Each row was made from one walk, in order. Every step used is in the known rows, and no mark comes twice. Write each row's walk.
In the rows, zero is written as 128.
Known rows:
nibab-fala-nupap-mobu-ribekov: [112 113 111 154 155 112 114 153 108 106 106 204 132 115  98 137 127 132
 114 110 142 133 153 123 130  90 162 189  92 153]
mobu-pudovez: [141 146 154  87 119 163 132 104 156 135 129 121 131 127 154 107 154 128
 118 121 128 134 132 171 104 148 138  70 108 158]
nibab-fala-nupap-mobu: [103 122 126 167 162 111 100 145 126 126 117 148 116 123 120 136  99 130
 120 127 129 143 143  94 148 133 174 164 104 162]
nulu-buko-nibab-fala-nupap-mobu: [118 136 111 184 184  87 126 189 128 120 122 112 110 107 135  94  99 133
 111 133  96 133 143  62 173 127 151 218 128 128]
difur-ribekov-buko-nibab-fala: [146 155 151 154 121  87 126 157 186 104  94 151 122  93 163  69 143 133
 141 117  97  88 127  91 131  48 125 113 128 148]
pudovez-mobu-ribekov: [123 113 144 108 110 154 140 112  93 131 126 116 162 130 114 185 136 128
 105 118 154 119 148 168  95  76 134 152  82 142]
nupap-mobu-pudovez: [132 126 146  78 153 148 138 124 130 123 134  96 108 118 146 108 139 129
 119 122 135 135 131 139 120 174 147 107  49 147]
mobu-pudovez-difur: [126 134 128  80 132 135 155 103 129 147 147 121 128 135 139  83 143 120
 132 154 131 137 120 164 106 153 115  48 107 135]
fala-nupap-mobu-pudovez-difur: [113 131  91 103 163 131 160 138  96 118 141 162  92 143 115  69 115 127
 143 145 149 151 123 130 132 180 137  90  63 147]
redi-nulu-buko-nibab-fala: [ 89 147 168 150 187  85 125 147 159 119  99 101 162 102 176  57 119 124
  98 148  79 118 152 109 171 161 127 152 167 105]
nupap-mobu: [119 111 148  87 136 140 107 102 116 130 147  98 126 135 133 174 119 126
 114 122 140 139 133 113 130 179 143 141  80 141]
nupap-mobu-ribekov-buko-nibab-fala: [130 108 117 150 198  81 128 190 146  95 108 145 101  86 147  75 151 139
 133 121 106  99 145  79 136  46 134 172 102 117]
redi-nulu-buko-ribekov-mobu-nupap: [108 130 116  90  87 161 164 109  60 112  68 119 111 110 120 115 106 125
 110 132 149 104 125 152 168 182  99 153 202  70]
pudovez-difur: [115 124 126  91 111 127 121  82 120 150 161 122 144 150 125 160 122 117
 129 153 136 142 124 138 116 162 115  75 130 130]
difur-pudovez-mobu-nupap-fala-nibab: [143 177 122 215 173 162 124 166 139 120 151  87 108 136 110  89 113 137
 150 142 109 145 106 120 117  71 153 138  95 163]
pudovez-difur-ribekov-buko-nibab: [144 147 119  93 104  99 151 126 141 102 133 158 110 130 143  82 139 125
 158 138 120 102 105 103 124 110  89  76 113 128]
nulu-buko-nibab: [143 145 138 109 121 138 126 128 144 132 143  75 138 128 157 144 132 127
 103 129 100 128 136 117 140 153 113 159 156 116]
nupap-fala: [141 114 146 115 125  90  98  90 166 131 149  74 131 139 145 141 140 124
 113 140 112 150 138 115 121  62 146 127 142 155]
mobu-nupap-fala-nibab-buko: [142 144 135 195 172 121  90 183 159 133 181  75 135 140 106  67 113 135
 158 142 105 158 119 128 139 161 135 122 142 137]
redi-nulu: [ 91 131 167  86 129 146 105  74 138 113 117 140 159 146 152 134 125 120
 113 130 132 136 141 160 133 214 136  84 126 143]
buko-nibab-fala-nupap-mobu: [105 130 105 188 159 120 105 168 141 105 139 140 101 125 136 124 100 137
 132 140 105 140 142  64 146 100 175 174  99 161]
mobu-nupap: [132 142 126 124  91 202 102  94 135 131 137 129 113 140 119 181 121 128
 142 127 136 138 115 164 127 150 132  94 175 140]
buko-nibab: [129 135 127 115 103 166 105 107 162 117 161 103 129 147 157 170 131 131
 125 135 108 134 132 118 115 125 138 112 131 154]
difur-ribekov-buko: [161 148 159  85  90 126 124 109 149 113  94 174 128 118 136 119 155 125
 131  95 139 101 119 140 120 127 108  88 111 150]
difur-pudovez: [120 156 145 114 108 180 116 103 173 138 126 167 148 130 128 154 136 127
 118 110 128 133 112 155 104 156 141 102 124 163]
pudovez-mobu-nupap-fala-nibab-buko: [131 143 147 221 193 115 119 204 123 147 178  22 135 135 106  75  88 136
 150 154 111 149 121 118 137 120 143 146  97 133]
difur-pudovez-mobu-nupap-fala: [126 153 138 185 153 156 141 136 151 135 128  94  97 108 115 123 102 132
 139 141 118 141  99 130 122  38 154 135 140 148]
redi-nulu-buko: [106 138 174  81 150 115 123  96 125 125  95 118 169 127 147 107 129 116
  94 125 120 130 147 157 160 233 113 127 152 103]
nupap-fala-nibab-buko-nulu: [109 124 158 167 199  26  91 159 157 149 191  78 186 151 144  63 133 126
 118 149  99 160 140 109 151 156 126 124  86 119]
redi-nulu-buko-ribekov-difur: [133  94 132  73 116  95 161  91  74 113  76 141 133 135 140 125 147 114
 116 123 138 115 136 142 161 193  84 132 178  47]
ribekov-mobu: [121 126 114  80 101 141 115  76 127 157 136  94 128 135 137 204 118 128
 111 138 142 125 144 118  98 143 142 131 142 146]
nulu-buko: [144 136 164  95 121 122 117 106 131 152 120  86 157 126 134 156 132 120
  92 117 122 132 139 144 140 178 113 146 156 116]
redi-nulu-buko-ribekov: [107 116 176  86  95 134 147 111  83 102  74 123 163 125 147  97 134 115
  87 112 137 117 132 163 170 187  96 140 147  92]
mobu-ribekov-buko-nibab-fala: [138 123 122 161 160 102 126 171 173 107 102 158 123  96 150  78 166 137
 133 120  99  98 146 113 117  15 130 135 161 128]
buko-nibab-fala-nupap-mobu-ribekov: [113 122  88 172 158 121 123 175 128  86 128 189 113 119 115 120 124 140
 125 122 122 130 150  96 133  64 163 199  91 154]
buko-ribekov: [133 103 150 108  41 176 123  94 103 120 121 125 133 140 133 173 139 123
 111 116 147 125 121 152 120 103 122 116 127 139]
mobu-nupap-fala: [148 126 127 139 122 135  98  97 160 122 144  98  96 130 122 139 126 128
 141 142 117 152 119 131 135  59 143 116 181 140]
nupap-mobu-pudovez-difur: [116 118 128  71 166 113 161 125 106 136 151 105 107 125 131  82 124 122
 133 152 140 139 121 131 124 183 123  86  57 123]

Write each row's walk:
[145 135 112 160 123 144 142 178 120 143 142 170 150 146 101 107 144 131
 162 107 133 122 103 137 109 213 101 120 105  99] -> fala-nibab-buko-ribekov-difur-pudovez
[130 121 161 159  90 160 111 175 102 135 158 103 176 153 117 102 128 130
 123 112 136 130 121 148 127 202 113 124  82 138] -> fala-nibab-buko-ribekov
[129 108 123 131 103 139 159 150 133 156 118 177 141 124 106 142 134 127
 154 106 143 119  93 144 115 178 102 119 149  85] -> nibab-buko-ribekov-difur-pudovez
[128 142  91 101  94 184 115  84 119 147 134 105  97 129 117 200 103 134
 137 142 145 125 125 138 112 147 138 115 187 133] -> ribekov-mobu-nupap
[104 146 152  97 156 120 129 123 137 102 117  96 152 131 167  93 125 123
 103 137  99 127 142 129 162 208 116 139 151 105] -> redi-nulu-buko-nibab
[141 129  94 156  90 200 179 124  77 132 100 160  80 124  99 186 120 129
 173 120 156 113  88 146 117  85 114 125 146  91] -> buko-ribekov-difur-pudovez-mobu-nupap
[113  97 169 129  71 155 128 147 116 147 132 110 169 127 121 137 116 126
 116 110 145 124 114 158 134 162 114 122 124 121] -> nibab-buko-ribekov
[134 149  97 151 147 179 159 114 118 150 123 153  91 126 105 196 111 131
 172 131 139 126 101 141 108 128 130 106 158 105] -> ribekov-difur-pudovez-mobu-nupap
[115 139 133 198 196  77  95 172 150 139 187  92 151 148 122  58 116 131
 146 152 103 163 122 124 167 164 121 115 134 107] -> mobu-nupap-fala-nibab-buko-nulu
[139 145 126  54  58 133 131  69 122 132 117 143 140 125 121 197 127 127
 109 121 152 106 132 129  96 138 126 134 104 157] -> difur-ribekov-mobu
[116 147 107 199 124 139  98 147 171 116 133 154 119 135 144 129 113 135
 130 139  98 140 142  99 130  74 169 138 152 176] -> buko-nibab-fala-nupap
[138 140  86 191 153 115 123 181 164  88  93 211 107 116 129  68 153 140
 141 114 108 110 146 112 128  11 145 138 164 151] -> mobu-ribekov-buko-nibab-fala-nupap
[163 123 115 100  93 130 170 116 106 143  86 161 121 117 120 148 157 121
 124 103 133 113 106 137 131 141  86 152 173  70] -> nulu-buko-ribekov-difur-pudovez
[141 131 158 171 174  75  86 170 169 145 186  58 166 148 127  67 126 131
 127 141 101 155 136 110 124 159 140 135  95 149] -> nupap-fala-nibab-buko
[113 168 133 165 122 225 142 135 128 145 120 136 116 118 108 163  97 133
 144 123 139 129  96 159 116 126 144 118 128 148] -> difur-pudovez-mobu-nupap
[149 114 161 100  61 145 142 114  87 134 100  88 144 123 132 146 141 119
  87 110 136 118 125 152 148 131  98 163 152 104] -> nulu-buko-ribekov
[112 134 139 167 135 122 102 135 181 132 143 103 137 120 164 138 124 131
 123 146  90 129 143  99 122  82 152 131 143 152] -> buko-nibab-fala
[ 94 138 157 153 169  97  94 156 133 157 182 111 203 160 138  99 123 127
 119 133 119 148 137 137 145 252 114 102  81 120] -> fala-nibab-buko-nulu
[114 140 130 184 124 133  93 120 152 138 112 171 138 131 124 141 116 127
 119 128 121 143 145 127 128  99 168 128 156 176] -> nibab-fala-nupap
[124 157 120 196 145 108 121 169 156 126 115 127 134 117 143 102 115 131
 109 133  89 134 143  96 156 105 144 180 181 142] -> nulu-buko-nibab-fala-nupap
[151  83  91  56 156 103 134  94  89 114 135 169 114 136 105 204 160 126
 142 114 154 127 148 122 107 137 118 160  99  88] -> nupap-mobu-ribekov-difur
[131 138 145  69  67 121 139  77 115 126 139 169 152 139 113 150 127 116
 129 133 148 122 113 148 115 155 100  81  95 142] -> pudovez-difur-ribekov
[144 137 122 125 135 138 113 134 171 115 132 106 103 134 167 120 145 133
 143 127 104 118 127 101 125  99 125  93 149 136] -> ribekov-buko-nibab
[124  96 108 153  92 116 144 153 115 144 132  67  99 103 102 111 100 134
 135 146 138 125 107 115 136  75 123 158 186  98] -> nibab-buko-ribekov-mobu-nupap-fala
[125 141 153 162 153  92 122 158 165 146 125  72 147  99 164 109 126 127
 100 142  79 122 145  97 149 103 126 176 176 116] -> nulu-buko-nibab-fala
[142 134  82  93  87  81 153  83 113 124 140 126  85 117  92 123 106 124
 149 169 141 124 107 104 120  65 110 124 158 124] -> pudovez-difur-ribekov-mobu-nupap-fala
[149 132  96 166 175 114 156 121 140 142 130 118  73 121 106 152 120 130
 174 147 119 139 102 108 115  44 138 129 161 103] -> ribekov-difur-pudovez-mobu-nupap-fala
[126 102 112  86  39 158 136  83  86 137 116 101 121 131 129 189 126 127
 104 127 156 111 132 126 110  96 125 145 133 124] -> buko-ribekov-mobu
[118 130  97 201 196  91 113 199 154 102 110 145  74 113 146  66 111 139
 147 129 102 122 136  49 157  83 161 149 120 148] -> ribekov-buko-nibab-fala-nupap-mobu
[124 148 141  73 143  51 183 114 130 119 103 191 133 117 153  10 164 116
 142 135 140 105 112 155 144 134  77  18  79 106] -> mobu-pudovez-difur-ribekov-buko-nulu
[135  81 132 113  91 116 142 128 106 158 135 123 141 138 115 163 135 123
 148 118 145 123 119 137 122 165  99 117 159  76] -> nibab-buko-ribekov-difur
[106 154 156 135 130 175 142 123 138 153 126 115 148 123 129 164 110 128
 114 120 134 125 115 143 101 123 149 126  83 159] -> difur-pudovez-mobu
[148  98 111  93 136 116 154  95  80 142 128 130 136 141 112 218 151 125
 134 125 153 117 152 147  87  82 120 145 117  95] -> pudovez-mobu-ribekov-difur
[128 116  97 103 123 152 119 124  91  92 126 209 124 144  87 165 135 132
 118  99 165 140 142 143 125 133 150 174  78 156] -> fala-nupap-mobu-ribekov
[144 125  85 122 120 117 114  90 143 138 140  76  80 120 120 160 113 133
 135 158 125 138 126 105 118  57 149 141 194 131] -> ribekov-mobu-nupap-fala
[122 111 127  97 145  85 126 109 132 117 104 193 150 126 140 117 179 124
 115 106 140 113 142 158 139  94 100  94 132  97] -> mobu-ribekov-buko-nulu
[118 123 113 116 132 153 104 120 110 115 136 153 110 153 112 169 106 129
 123 114 149 153 134 114 135 170 160 147  87 164] -> fala-nupap-mobu
[139 105 120 157 117  77 126 172 109 142 163  38 143 134 117  81 119 134
 116 144 125 129 133  90 119  98 127 181 100 124] -> nupap-fala-nibab-buko-ribekov-mobu
[151 129  92  80 126 144 146  89 147 126 114 234 134 130 103 182 176 128
 147 101 145 120 124 161  82 122 115 119 144 109] -> mobu-ribekov-difur-pudovez
[128 100 131  68 128 139 120 110 101 106 135 151 140 129 109 175 146 129
 108 106 154 128 143 145 117 131 133 165  69 132] -> nupap-mobu-ribekov
[156  87 111  91  64 137 138  76  91 129 124 141 110 149 130 202 157 121
 142 119 148 122 126 130 113 106 107 110 154  94] -> buko-ribekov-difur
[154 103 122 144 115 122 127 158  90 142 160 114 150 162 111 127 141 128
 157 120 137 126 127 126 118 203  97 121 111  89] -> fala-nibab-buko-ribekov-difur
[127 111 104 169 186  85 126 182 120  98  74 211 103 101 105  77 141 136
 129  99 139 113 146 107 139  69 150 168 111 136] -> nibab-fala-nupap-mobu-ribekov-buko
[156 151 144  71 122  99 181 127 138 116  98 173 109 111 135  19 161 122
 150 127 139 100 107 156 117 130  88  32  90 134] -> mobu-pudovez-difur-ribekov-buko
[121 139 141 153 113 195 127 113  99 143 136  79 114 132 119 188  95 129
 136 136 141 131 120 155 124 114 141 117 135 140] -> pudovez-mobu-nupap
[ 76 111 170 123 150  89 110 127 150 170 157 122 195 135 142 137 114 121
 110 131 130 142 129 146 153 220 117  97 126 106] -> nibab-buko-nulu
[130 116  89 114  35 203 139  94  77 125 111 118  85 124 110 193 114 132
 134 131 161 112 113 142 120 100 121 132 178 116] -> buko-ribekov-mobu-nupap
